Each row comes from the steps of one path. Every step used is in the known rows, and no mark comes twice. Write the path behind each row, first mark first.
Known rows
W -> D -> F -> C: [-1.94  0.55 -1.44 -0.46 -0.19 -1.19 -0.75 -1.08 -1.37 -0.97 -2.19 -0.36
  1.89  0.89  2.13  2.10 -0.30  0.98 -0.02  1.57  0.50 -0.31]
C -> F: [-0.34  0.28  1.20  0.13  0.40  0.72 -0.30 -1.37 -0.61 -0.49 -1.89  0.03
 -0.76 -1.97  1.19 -1.03 -2.24 -0.59 -0.24  0.33 -0.14  0.58]
S -> W -> D -> F: [-0.62 -0.83 -1.18  1.88 -1.59 -1.60  0.26 -2.26 -0.92 -1.11 -2.34  0.08
  2.25  1.23  4.74  0.15  0.50  0.35 -1.35  2.19 -0.92 -0.06]
N -> W: [ 0.45 -1.26  0.16  1.35 -0.56  0.22  0.41 -0.30 -0.15 -0.33 -1.30 -0.64
 -0.45 -0.35 -0.87  0.70 -1.04 -0.49  0.40 -0.03  0.36  1.91]
V -> K: [-0.41 -0.98 -1.20  0.94 -0.41  1.03 -0.79  0.31  0.02 -0.37 -0.18  1.27
 -0.48 -0.54  1.35  0.38 -2.19 -1.19 -0.21 -0.20 -0.77  0.20]
C -> F -> N -> B: [ 0.72 -1.04  1.13 -0.52  0.22 -0.18  2.17 -1.25 -1.16  0.22 -0.41 -1.47
 -0.45 -1.13  3.00 -1.28 -0.50 -0.86 -0.78 -1.31  0.26 -0.04]
C -> F -> N -> S -> W -> D: [-0.78 -2.01 -0.05 -0.17 -2.28 -2.12  2.98 -2.15 -2.21  1.19 -2.42 -0.73
  1.72 -0.25  6.74  0.01 -1.56  0.48 -1.39  1.24 -0.33 -0.38]
H -> B -> N -> F: [-1.44 -0.68  0.31 -0.21  0.99  0.90  1.63  1.02  0.32  0.71 -2.79  0.23
  1.60 -1.79 -0.29 -0.65  1.34  0.06 -0.27  1.13 -0.46  0.31]
H -> B -> N -> S -> W -> D -> F -> C: [-2.04  0.38  0.44 -1.68 -0.72 -3.25  1.25 -0.65 -2.04  0.08 -4.30 -0.56
  4.90  1.53  4.84  0.99  1.68  1.00 -0.82  3.83 -0.74 -0.65]
H -> B -> N -> W: [-0.63 -0.98  1.45 -0.15  1.09 -0.81  0.55  1.17  0.06  0.27 -2.94 -0.35
  0.99 -0.20 -0.61  0.20  1.21 -0.20 -0.57  1.01  1.18  1.44]
W -> D -> F: [-1.25 -0.75 -1.13  1.56 -0.63 -1.24 -0.37 -1.43 -0.03 -0.80 -2.06  0.34
  1.80  1.03  2.48  0.74  0.58  0.11 -0.47  1.76  0.63  0.64]
S -> W: [ 0.21 -0.58 -0.38  1.78 -0.79  0.75  0.33 -1.89 -0.65 -0.79 -1.50 -0.46
  0.25 -1.21  2.46  0.16 -1.19 -0.21 -0.77  0.63 -0.92  0.40]
V -> S: [-0.44 -0.80  0.17  1.30 -0.54  0.58  0.63 -1.66  0.31 -2.10 -1.99  1.12
  0.55 -1.51 -0.08  1.02 -2.08 -0.80  0.89 -0.22  0.51  0.47]
S -> W -> N: [-0.07 -0.96 -1.27  2.62 -0.71  0.71  1.87 -0.78 -0.69 -1.41 -2.25 -0.24
  0.86  0.71  3.67  1.21 -2.11 -0.37 -1.03 -0.74 -1.27  0.18]
F -> N -> S -> W -> D: [-0.61 -2.90 -1.40  1.02 -2.46 -1.49  2.90 -1.79 -1.05  1.10 -1.64 -1.02
  2.34  0.20  5.64  1.34 -0.60  0.86 -1.15  0.99  0.35 -0.12]
H -> B -> N -> W -> D -> F -> C: [-2.23  0.06  0.32 -2.16  0.58 -3.34  0.13  1.18 -1.96 -0.48 -3.92 -0.37
  2.90  2.27  1.22  1.76  2.24  1.14 -0.56  2.53  1.06  0.36]
C -> F -> N -> W: [-0.41 -1.39  1.55 -0.14 -0.34 -0.94  1.86 -0.29 -1.80  0.64 -1.07 -1.50
 -1.15 -1.41  1.81  0.43 -2.24  0.11 -0.82 -0.75  0.80  1.18]
B -> N -> S -> W -> D: [-0.50 -1.18 -1.23  0.45 -1.80 -1.86  1.51 -1.81 -0.39  1.05 -3.92  0.32
  2.63  1.44  4.33  0.46  0.42 -0.23  0.05  3.17 -0.69  0.13]
D -> F -> C: [-1.11  1.44  0.17 -0.03  0.64  0.08 -0.77 -0.87 -1.46 -1.26 -1.30 -1.14
  0.92 -0.62  0.82  1.47 -1.24  0.13  0.22  0.66 -0.32  0.17]
H -> B -> N -> S -> W: [-0.53 -0.53  1.49  0.02 -0.17 -0.72  1.58 -0.60 -0.45  0.87 -3.26 -0.71
  2.81 -0.76  3.20 -0.73  0.78 -0.73 -0.86  2.37 -0.83  0.39]
C -> F -> N -> S -> W: [-0.13 -1.13  1.35  0.25 -1.48 -0.86  3.07 -1.91 -2.09  1.26 -1.47 -1.62
  0.92 -1.94  5.38 -0.55 -2.80 -0.36 -1.27  0.43 -1.20  0.07]

Write each row's path
[-1.03 -0.96 -0.52  0.75 -0.62 -3.28  0.39 -0.28 -0.49  0.50 -3.67  0.23
  1.83  3.10  1.38  0.92  1.66 -0.29  0.14  2.43  0.45  1.20]  B -> N -> W -> D -> F
[ 0.02 -2.17  0.25  1.33 -1.68 -0.25  3.23 -1.69 -1.00  1.16 -0.76 -1.96
  1.45 -1.44  4.34  0.89 -1.61 -0.18 -0.87 -0.12 -0.42  0.49]  F -> N -> S -> W
[ 0.73 -2.03 -0.07  0.73 -0.08  0.54  2.17 -1.00 -0.24  0.12  0.35 -1.93
  0.21 -0.51  2.04  0.09  0.70 -0.69 -0.57 -1.68  1.05  0.26]  F -> N -> B
[-1.60 -0.86  0.61  0.15 -0.88 -3.44  1.68 -0.95 -0.47  0.41 -4.19  0.01
  4.70  1.75  5.27 -0.34  2.47  0.07 -1.11  3.96 -0.70  0.11]  H -> B -> N -> S -> W -> D -> F
[-0.64 -0.76 -0.58  1.13 -1.80 -3.22  1.38 -2.04 -0.83  0.89 -4.08  0.02
  3.75  2.32  5.22 -0.08  0.98 -0.46 -0.02  3.88 -1.29  0.19]  B -> N -> S -> W -> D -> F
[ 0.92 -1.19 -0.98  1.71  0.01  0.80  2.03 -0.27  0.31 -1.23 -1.31 -0.50
  0.79  2.13  1.74  0.14 -0.23 -1.54  0.17 -1.39 -0.33  0.56]  W -> N -> B
[-0.56 -1.60 -0.51  1.29 -1.35 -2.42  0.23 -0.85 -0.44 -0.57 -2.18 -0.04
  1.46  2.36  1.33  1.05  0.75  0.02 -0.04  1.55  0.54  1.49]  N -> W -> D -> F
[-0.95 -3.24 -1.38  0.80 -1.20 -1.60  1.93 -0.09 -0.86  0.60 -1.27 -0.93
  0.45  0.91  2.11  2.37 -0.09  0.94 -0.73 -0.41  2.11  0.89]  F -> N -> W -> D
[ 0.37 -1.38  0.43  1.43  0.00 -0.66  2.23 -1.14 -0.56 -0.13  0.40 -2.02
  1.32  0.57  2.72 -0.23  1.30 -1.00 -0.75 -0.84  0.31  0.43]  D -> F -> N -> B
[-0.31 -1.09 -0.48  1.78 -0.62  0.58  2.32 -0.39  0.42  0.12 -2.04 -0.39
  1.62  1.11  1.83  1.42 -2.02 -1.36  0.60 -0.19 -0.45  1.38]  W -> N -> S
[-1.10 -2.33 -0.08 -0.54 -1.13 -2.15  1.83 -0.35 -1.57  0.64 -2.13 -0.53
 -0.22  0.18  3.15  0.97 -1.07  0.88 -0.98 -0.14  1.71  0.72]  C -> F -> N -> W -> D
[-0.81  0.38 -1.16 -0.88  0.02  1.67  0.95 -0.29 -1.36 -0.28 -1.34 -0.55
  0.02 -2.12 -1.08  1.39 -1.82  0.71  1.02 -0.04 -0.78  0.20]  N -> F -> C
[ 1.48 -1.22 -1.03  2.14 -0.96  0.32  2.63 -1.11 -0.67 -1.77 -1.66 -0.93
  1.22  2.14  3.86 -0.37 -0.26 -1.08 -0.69 -0.92 -1.68  0.09]  S -> W -> N -> B
[-1.31 -1.13  0.29  1.64  0.29 -0.69  1.25 -0.62 -0.72  0.09 -0.14 -1.56
  0.99 -1.00  2.56  1.13 -0.44 -0.12 -1.18 -0.64  0.71  0.41]  D -> F -> N
[-0.70 -1.33 -1.75  2.05 -0.44  1.59  2.92  0.70  0.19 -0.17 -2.01  0.30
  0.71  0.21  0.63  1.09 -1.60 -0.35  0.31 -1.04 -1.37  0.79]  W -> N -> F
[-1.41 -1.95 -1.37  1.95 -1.67 -2.13  1.98 -1.71 -1.53 -0.27 -1.54 -0.97
  2.17  0.70  6.10  1.26  0.38  0.89 -2.25  0.80  0.11 -0.63]  S -> W -> D -> F -> N
[-0.46 -1.19 -0.63  1.72 -2.48 -2.30  1.18 -2.60 -0.72 -0.07 -2.62 -0.30
  3.26  1.56  5.06  0.13  0.04 -0.15 -0.23  3.02 -1.42  0.57]  N -> S -> W -> D -> F
[-1.78 -2.26 -0.70  1.15 -1.35 -2.42  2.31 -1.24 -0.56  1.31 -1.44 -1.11
  2.98  0.81  4.26  1.66  0.23  0.04 -0.58  1.19  0.89  0.64]  W -> D -> F -> N -> S
[-0.24 -2.44  0.17  0.95 -0.63 -0.30  2.07  0.04 -0.78  0.63 -0.37 -1.78
 -0.46 -0.66  0.57  1.60 -1.12 -0.06 -0.59 -1.31  1.37  1.40]  F -> N -> W
[-0.51 -1.87  0.75  1.70 -0.54 -1.54  1.99 -0.05 -1.21  0.37 -0.43 -2.04
  0.70  0.22  1.39  1.55 -0.42 -0.06 -0.74 -0.57  0.72  1.60]  D -> F -> N -> W
